Every row comes from one small tree of marks. Brackets hold a mark, then the marks that hang from it, in the order of their numbers. Every link used is in the known rows. Which tree was each row made from?
In the rows, zero is written as 128.
Known rows:
{q_848 {q_265 q_102 q_867}}: [115 123 130 135 115 122 127 121 138 135 148 121 128 122 128 134 128 128
 122 128 132 132  96 113 123 146 140 124 127 130 130 138 151 119 167 136
 135 138 149 127 129  74 179 132 115 137 136 119 126 128 117 136 142 113
 125 134 169 163 125 150 114 103 119 131 142 135 139 126 157 134 108 117
 131 174 155 124 131 136 102 175 123 113 134 120 137]
{q_36 {q_652 q_545}}: [137 123 101 123 143 127 100 122 134 107 139 133 141 157  78 113 125 106
 126 122 126 130 134 108 125 134 135 133 184 109 116 150 139 130 126 117
 133 142  95 127 119 122  91 118 142 111 121 129 144 175 149 135 132 137
 135 127  48 130 134 123 160 193 128 121 123 146 172 157 128 128 103 147
 123 122 120 134 126 133 182 104 144 152 145 120 152]
{q_867 {q_265 q_102} {q_925 {q_218 {q_652 q_545}} q_848}}: [141 138 123 139 123 128 132 122 128 135 115 119 111 117 133 134 122 120
 136 136 123 133 137 152 133 119 117 130 104 135 121 126 124 142 116 142
 122 123 133 118 130 149  96 132 134 124 132 127 121  99 123 124 109 127
 131 123 134 122 111 126 134 106  98 131 116 129 103 132 114 133 122 133
 124 123 126 139 130 129 125 114 122 125 127 120  92]
{q_925 q_218 {q_848 {q_265 q_867}}}: [116 123 133 131 112 130 134 132 128 133 141 126 131 116 141 131 137 148
 134 150 134 134 123 143 117 128 142 115 139 130 138 125 132 109 140 130
 135 128 144 133 136 116 156 130 114 142 140 126 116 138 122 143 130 119
 103 129 169 117 117 127 132 101 119 132 132 115 144 113 122 125 125 113
 134 141 134 119 130 129 103 159 106 116 124 133 112]
{q_323 q_867}: [122 119 105 108 137 124 130 119 143 130 159 134 140 143 101 128 119 131
 106 125 130 129 121 116 122 142 149 126 130 133 134 131 134 126 153 131
 133 138 134 130 128  75 176 124 149 120 127 133 137 147 133 144 147 131
 109 136  93 145 145 126 104 152 126 129 126 135 149 125 152 133 132 138
 127 121 129 130 122 124 137 128 139 132 143 125 160]
{q_652 q_36 q_545}: [141 117 107 107 146 128 116 122 136 111 132 135 141 154  87 122 127 111
 127 125 121 113 135 111 126 131 136 135 168 119 120 141 131 130 122 103
 137 142 102 128 119 133 126 121 148 113 118 136 145 166 149 137 137 137
 137 123  56 122 133 128 150 217 179 120 129 139 173 151 137 118 125 143
 122  98 123 129 124 130 184 111 154 136 153 126 154]
{q_848 q_265}: [120 121 123 118 123 127 136 118 137 130 148 128 133 135 110 126 132 135
 114 128 123 120 106 127 125 139 155 123 157 126 128 141 140 116 151 128
 133 139 130 135 129 100 171 118 131 121 133 130 137 135 126 139 139 132
 118 130 115 145 131 133 124 133 126 125 132 133 157 137 140 129 120 125
 129 132 133 121 131 130 136 135 130 135 137 123 145]
{q_218 q_652}: [128 122 122 121 138 134 111 120 135 115 137 128 127 147  88 112 140 102
 113 112 126 125 121 115 129 132 134 129 148 120 126 130 133 128 128 119
 125 126 110 129 122 115 124 122 135 115 118 131 145 130 136 137 143 133
 137 134  85 140 141 136 116 176 153 122 127 138 128 149 158 130 135 141
 121 124 114 122 128 124 150 109 147 156 127 129 151]
{q_323 {q_867 {q_925 {q_218 q_652}}}}: [113 129 122 117 140 122 119 136 128 120 121 136 140 133 122 127 119 124
 119 120 133 127 145 121 129 122 133 130 101 118 138 126 119 134 124 120
 126 112 137 127 125 111 146 126 138 122 127 134 130 127 135 124 135 137
 135 130  94 131 145 124 110 114 114 130 125 123 115 120 131 138 137 139
 128 115 113 130 121 121 115 117 129 147 126 132 145]
{q_867 q_265 {q_925 q_218}}: [119 129 115 130 122 122 121 115 126 133 118 133 148 129 122 131 124 135
 127 134 122 122 119 136 124 131 145 123 122 129 130 129 130 129 130 119
 130 124 144 127 125  90 192 127 148 119 139 132 130 124 120 154 127 141
 116 121 119 129 124 143 106 126  51 120 123 125 139 118 119 134 118 141
 125 109 138 137 127 131 124 119 121 125 145 120 124]
{q_265 q_102 {q_867 q_925}}: [101 127 112 141 119 117 105 127 131 130 143 131 137 124 134 134 124 129
 133 137 128 129 105  97 121 140 152 128 104 132 127 132 143 132 156 128
 131 134 149 115 129  63 164 137 120 123 136 115 129 115 106 134 138 120
 144 132 156 159 125 153 100 108 100 123 140 137 128 117 147 139 114 129
 129 165 159 127 127 133 104 161 121 103 141 121 124]
{q_925 q_848}: [129 121 107 129 125 135 130 113 138 133 151 130 124 139  99 123 131 138
 125 140 124 128 118 132 121 137 146 122 156 146 127 129 129 118 139 131
 128 143 124 130 131 112 132 127 141 124 132 127 135 140 128 143 137 127
 114 135 117 120 126 123 122 148 133 125 122 131 141 130 145 124 133 128
 127 129 124 120 130 124 148 124 132 126 129 129 119]
{q_323 {q_867 {q_265 q_102} {q_925 {q_218 q_652} q_848}}}: [127 135 121 130 120 121 152 121 131 150 123 125 126 113 147 144 117 143
 120 127 131 130 132 150 132 129 124 125  78 142 134 115 120 142 136 157
 120 118 157 116 135 110 155 139 133 123 138 128 117  88 120 123 122 128
 107 128 153 134 125 126 101  73  72 134 119 119  91 109 119 138 136 125
 127 127 130 140 127 124  99 127 119 117 127 128 122]
{q_848 {q_265 q_102 {q_867 {q_925 q_218}}}}: [105 130 135 139 114 116 119 130 124 132 130 128 144 109 155 139 121 131
 143 134 131 136 104 116 125 130 136 125  93 127 135 136 140 122 155 129
 136 130 162 125 133  89 175 135 113 140 142 120 118 122 113 130 127 116
 135 128 181 144 120 151 118  60  73 133 138 125 134 114 131 144 104 119
 135 159 158 128 130 134  75 171 108  96 131 121 117]
{q_218 q_652 {q_925 {q_848 q_265}}}: [129 129 140 127 123 140 149 129 130 135 148 124 108 126 144 120 142 150
 114 132 124 133 131 138 130 132 120 117 168 136 124 119 129 120 123 140
 118 134 113 138 130 142 122 117 120 139 122 128 130 129 124 125 134 132
 126 139 147 134 134 109 115 152 178 127 128 122 120 124 124 115 145 120
 129 139 113 117 133 125 150 110 125 168 113 138 148]
{q_265 q_867}: [116 120 114 126 127 124 104 128 134 118 145 129 137 140 107 123 132 124
 125 136 128 136 115 112 117 142 153 122 147 129 130 130 139 119 147 116
 137 138 133 127 123  73 168 131 130 122 128 122 136 141 125 148 149 123
 127 137 122 144 129 145 111 166 125 120 134 132 140 123 166 130 120 134
 125 144 145 120 122 132 129 148 131 131 139 126 144]
{q_925 {q_218 {q_652 q_545}} q_848}: [143 128 128 120 140 136 113 134 129 117 128 129 124 137 110 113 129 105
 129 133 129 137 151 139 127 114 117 130 147 122 128 125 121 123 103 118
 129 124 102 125 125 174  79 122 134 127 117 133 130 146 144 127 115 126
 134 127  84 107 125 117 159 169 166 131 116 130 119 146 127 125 132 135
 124 108  98 125 126 124 156  94 132 145 115 127 101]
{q_848 {q_265 q_102}}: [120 124 130 128 123 126 134 113 139 135 154 125 122 133 109 129 127 124
 116 123 127 127  98 113 127 141 134 127 132 123 127 143 146 122 165 138
 135 143 135 129 131  94 165 123 129 129 135 126 132 131 122 132 134 124
 131 133 135 157 128 145 125 111 108 133 132 140 150 140 144 138 114 121
 131 154 147 127 135 131 118 153 129 113 135 120 137]
{q_925 {q_218 {q_652 q_36}}}: [144 120 140 115 151 128  99 127 122 106  97 138 140 151  95 108 130  98
 125 105 130 117 130 118 138 121 118 134 146 104 130 123 121 128 109  94
 130 119 108 138 116 154 124 125 135 122 114 139 141 151 147 133 134 137
 132 125  73 111 143 133 149 184 152 121 130 131 138 144 141 122 145 140
 124  97 104 128 121 124 156 112 150 131 129 138 155]

Which tree is each row?
[118 132 129 149 114 125 116 131 127 135 131 132 136 114 151 140 118 138
 149 152 134 144 120 118 117 127 138 124  91 138 134 125 127 122 138 130
 131 131 152 118 134  99 131 142 116 132 140 119 117 119 112 133 125 114
 125 130 170 123 115 144 117  67  72 132 128 126 122 106 122 139 119 120
 133 156 147 128 128 127  94 156 111  81 126 124  84] : {q_265 q_102 {q_867 {q_925 q_218 q_848}}}
[120 132 138 133 115 135 148 128 120 134 110 126 124 118 143 124 139 146
 133 129 127 124 126 150 127 120 130 126 131 133 131 126 119 123 116 138
 122 115 128 139 133 150 117 127 121 134 133 127 121 114 128 118 120 133
 118 128 141 107 125 115 122  95 129 130 128 118 111 121 112 125 133 116
 132 119 120 118 130 124 110 119 115 137 111 130 109] : {q_867 {q_925 {q_218 q_652} {q_848 q_265}}}
[135 131 142 132 122 129 137 141 129 130 140 115 115 114 143 127 131 114
 137 130 136 142 128 140 129 123 113 128 122 127 128 130 131 124 130 137
 134 123 128 124 134 162  92 129 105 143 130 122 114 126 128 117 118 110
 131 129 156 130 111 131 158 101 157 141 133 126 111 132 130 132 119 115
 130 156 122 123 131 131 105 150 120 120 113 130  93] : {q_925 {q_218 {q_652 q_545}} {q_848 {q_265 q_102 q_867}}}
[108 134 146 143 113 123 118 133 118 128 121 124 130 113 153 128 132 121
 135 120 132 131 119 118 129 130 127 128  90 118 134 132 135 127 140 130
 133 114 152 124 127 112 148 133 105 137 133 120 119 104 115 122 129 118
 140 129 174 148 124 152 118  74  92 133 139 123 104 121 138 138 115 116
 134 153 144 123 129 133  78 157 114 111 120 125 128] : {q_848 {q_265 q_102 {q_867 {q_925 {q_218 q_652}}}}}
[146 125 138 114 140 140 152 137 131 122 136 125 114 136 136 123 139 141
 123 132 121 115 150 132 133 124 108 127 180 132 117 126 123 130 101 131
 121 135  93 143 125 189  79 116 125 135 111 132 132 152 145 110 127 135
 140 127 117 120 136  99 143 197 236 125 127 127 138 132 113 100 146 132
 126 108 109 121 130 130 177  93 143 174 127 139 165] : {q_218 {q_652 q_36 q_545} {q_925 {q_848 q_265}}}
[127 137 130 142 125 124 117 142 124 125 121 122 120 115 150 128 124 117
 146 141 130 137 144 126 126 119 121 133  99 132 127 127 122 133 112 128
 127 125 131 115 131 147  76 136 113 132 126 121 117 118 122 117 117 113
 148 127 150 125 116 130 139 108 140 131 129 128 101 128 128 135 120 126
 129 154 129 128 126 129 110 136 117 116 120 127  88] : {q_265 q_102 {q_867 {q_925 {q_218 {q_652 q_545}} q_848}}}
[147 122 137 125 141 134 119 129 120 115 104 138 137 145 108 118 133 116
 129 118 132 120 145 128 132 118 112 132 148 117 131 118 111 124 105 104
 126 122 109 135 122 173 100 131 131 125 118 136 135 143 142 129 129 135
 126 124  90  98 134 119 151 158 160 122 123 127 134 134 129 118 148 128
 127  91 101 125 122 120 155 109 144 129 122 141 135] : {q_925 {q_218 {q_652 q_36}} q_848}
[141 124 132 107 156 137 107 139 130 106 129 134 126 153 111 114 130 113
 114 117 120 121 150 110 133 124 109 134 173 118 114 130 127 136  98 102
 124 135  84 135 113 164 102 117 137 125 101 136 145 162 146 128 136 137
 158 128  70 130 148 118 135 252 230 114 128 135 142 145 131 111 143 153
 120 105 107 128 124 128 193  87 160 171 140 138 183] : {q_218 {q_652 q_36 q_545} q_925}
[120 133 119 139 121 117 114 115 127 137 122 130 140 122 131 137 111 127
 127 132 125 133 105 128 129 131 140 127  93 130 127 130 135 132 143 128
 129 128 151 119 128  88 189 134 140 123 141 129 128 119 112 144 124 129
 123 125 133 140 117 154 108  95  28 126 122 130 137 124 123 145 115 135
 129 127 146 142 132 131 108 136 122 104 141 118 113] : {q_867 {q_265 q_102} {q_925 q_218}}
[152 124 131 115 151 136 119 133 125 109 105 133 123 147 110 114 132 107
 133 126 128 119 154 131 132 114 106 137 155 118 125 124 113 128  92 109
 128 122  95 131 125 190  60 125 135 122 112 139 132 152 152 122 118 135
 132 121  76  93 130 110 170 183 192 126 122 130 141 142 122 115 142 136
 126  83  94 127 123 124 173 100 149 137 125 139 121] : {q_925 {q_218 {q_652 q_36 q_545}} q_848}
[128 133 114 121 133 128 117 127 125 118 109 125 129 129 116 121 126 111
 123 120 120 121 135 143 134 121 124 131 129 124 123 129 125 140 108 125
 127 114 120 125 118 136 130 125 146 118 126 132 133 114 133 137 117 139
 128 120  91 124 124 134 127 157 110 125 122 127 123 140 119 131 122 148
 121  92 124 136 126 131 139  94 129 157 136 122 123] : {q_867 q_265 {q_925 {q_218 {q_652 q_545}}}}
[123 133 133 148 118 124 118 134 120 129 117 125 128 114 148 129 129 126
 146 135 133 136 132 125 123 124 123 129  92 133 133 119 122 129 124 130
 124 118 146 119 130 123 106 144 112 132 133 118 119 101 116 124 125 115
 136 132 170 124 119 141 120  77 109 132 132 125  93 115 132 138 129 121
 128 157 134 125 127 125  94 146 117 103 111 130  98] : {q_265 q_102 {q_867 {q_925 {q_218 q_652} q_848}}}
[133 131 134 118 129 141 142 138 136 132 155 121 105 127 141 120 139 142
 112 139 119 131 146 146 129 126 113 122 176 135 117 127 128 128 110 145
 119 137  98 135 128 174  95 112 121 144 117 129 130 133 133 117 126 131
 134 132 126 130 133 104 133 170 214 130 127 126 124 134 117 112 138 133
 125 138 107 123 134 129 163  98 132 175 118 131 139] : {q_218 {q_652 q_545} {q_925 {q_848 q_265}}}
[116 129 118 122 118 128 163 124 130 148 134 132 136 113 152 148 119 175
 127 140 132 126 122 144 123 127 142 120 111 141 140 127 122 121 141 148
 133 127 151 131 140 112 163 127 128 132 142 130 116 127 126 122 125 133
  96 127 154 117 131 104 113  59  99 136 124 113 138  98 107 133 129 114
 138 116 130 133 127 122 103 143 111 116 127 129 119] : {q_323 {q_867 {q_925 q_218 {q_848 q_265}}}}
[146 132 136 139 125 125 135 121 118 134  85 129 132 121 140 136 126 129
 137 112 128 114 130 139 136 121 111 134 104 128 126 116 119 139 114 130
 121 120 138 122 128 146 123 142 134 121 131 131 125 105 121 122 116 135
 115 120 150 111 120 131 126 111 100 124 124 125 112 121 110 126 140 125
 126 104 133 136 126 128 125 121 131 115 128 130 118] : {q_867 {q_265 q_102} {q_925 {q_218 {q_652 q_36}} q_848}}
[112 129 113 148 110 123 130 124 130 138 139 126 129 120 146 143 126 146
 142 146 128 132 114 116 114 141 149 126 105 149 129 128 135 129 146 144
 125 140 147 116 136  80 138 144 119 124 138 116 122 112 107 126 136 115
 131 132 176 143 115 138  98  84  94 127 135 132 114 111 140 133 120 119
 131 174 159 124 130 130 104 160 116  98 132 123 103] : {q_265 q_102 {q_867 {q_925 q_848}}}
[121 134 137 133 123 124 157 131 126 148 128 125 124 108 160 142 119 143
 128 125 136 133 133 139 133 128 119 127  80 134 137 123 120 131 138 152
 127 118 150 127 141 131 135 131 117 135 139 128 115 108 123 105 121 123
 118 132 163 134 132 115 109  48 112 142 127 119 100 113 112 139 130 107
 137 137 127 132 131 122  82 148 116 121 113 129 116] : {q_323 {q_867 {q_925 {q_218 q_652} {q_848 {q_265 q_102}}}}}
[118 131 125 129 116 122 165 123 131 153 142 130 130 110 162 151 110 161
 129 140 135 133 127 137 125 132 136 123  86 139 138 129 125 125 147 156
 133 130 162 127 140 111 165 131 123 136 145 129 111 121 117 115 123 122
 108 128 175 131 125 117 115  37  74 143 125 119 131 101 107 142 124 107
 139 139 141 138 131 124  83 163 108 101 128 125 103] : {q_323 {q_867 {q_925 q_218 {q_848 {q_265 q_102}}}}}
[121 129 151 136 126 119 118 139 114 119  91 126 138 118 150 132 132 127
 145 112 135 120 118 113 133 123 117 136  96 115 132 129 128 134 132 114
 131 116 144 130 126 132 139 136 109 131 128 123 120 116 121 113 128 125
 146 123 161 131 131 145 131  91 130 127 149 124 119 122 129 130 129 117
 132 133 147 126 123 133  93 160 125 105 126 132 148] : {q_848 {q_265 q_102 {q_867 {q_925 {q_218 {q_652 q_36}}}}}}
[149 126 128 116 147 139 125 137 129 113 130 132 118 147 121 119 136 129
 121 130 120 122 158 123 130 123 109 131 179 128 114 123 118 132  92 115
 120 134  83 132 122 180  73 123 133 126 106 132 139 155 145 122 130 134
 146 127  92 111 136 105 141 225 234 120 123 129 129 136 118 103 151 142
 122 102 106 125 127 126 193  85 151 168 130 139 157] : {q_218 {q_652 q_36 q_545} {q_925 q_848}}
[127 130 110 137 115 129 140 113 126 141 124 131 134 119 136 134 123 151
 130 147 123 123 121 155 122 126 141 121 120 143 130 122 123 124 122 135
 126 127 143 128 131 111 169 134 145 123 141 130 125 116 118 149 120 138
 103 123 141 108 114 129 111 108  64 124 118 118 131 110 107 127 127 133
 126 108 138 135 128 127 125 113 111 121 137 124  93] : {q_867 q_265 {q_925 q_218 q_848}}
[125 134 146 140 116 128 140 125 121 144 121 126 113 112 146 129 125 133
 134 128 131 132 123 144 133 122 120 129 103 133 131 128 125 128 126 141
 123 120 139 130 136 154 111 132 114 136 134 126 119 100 120 110 115 124
 134 129 170 126 122 125 125  50  98 137 127 123 104 127 118 133 127 111
 135 141 128 124 133 126  95 137 113 111 109 124 106] : {q_867 {q_925 {q_218 q_652} {q_848 {q_265 q_102}}}}
[155 127 152 122 141 134 141 131 125 125 115 122 117 128 126 122 128 116
 137 114 133 120 139 134 136 118  95 137 137 115 124 132 123 130 114 126
 132 126 112 134 131 195  66 125 118 132 122 133 123 142 141 108 118 124
 129 122 122 112 123 117 184 124 173 137 127 131 142 144 114 121 125 117
 130 117 111 132 131 129 138 127 133 114 123 129 121] : {q_925 {q_218 {q_652 q_36 q_545}} {q_848 {q_265 q_102}}}
[130 134 147 135 120 138 151 131 133 142 153 120 102 121 154 129 131 140
 116 131 125 137 125 133 133 133 108 120 147 135 123 124 135 123 132 149
 118 138 123 131 133 141 107 120 112 145 122 124 127 117 117 117 129 120
 140 139 170 142 130 120 115 129 158 131 128 127 112 129 125 121 139 118
 132 160 126 121 137 127 126 126 126 159 108 132 143] : {q_218 q_652 {q_925 {q_848 {q_265 q_102}}}}
[137 131 139 133 134 122 112 120 120 123  90 132 140 129 122 128 122 110
 128 103 125 117 125 124 141 124 118 136 105 115 125 122 126 143 121 117
 124 114 135 125 123 126 149 138 135 119 128 133 132 108 121 128 125 136
 132 119 125 128 131 141 123 124  86 121 128 130 126 133 122 130 133 137
 123 103 135 140 123 131 123 125 139 112 139 130 139] : {q_867 {q_265 q_102} {q_925 {q_218 {q_652 q_36}}}}
[148 118 118 109 152 133 110 129 132 105 121 129 129 153  86 113 138  97
 120 108 122 110 142 116 134 126 119 140 166 114 120 135 126 135 111 102
 128 130  93 135 115 160  89 120 142 113 109 135 146 154 151 125 132 138
 146 124  52 123 142 126 156 224 213 120 130 139 149 157 145 116 134 146
 121  99 109 127 123 127 181  96 160 154 143 132 160] : {q_218 {q_652 q_36 q_545}}
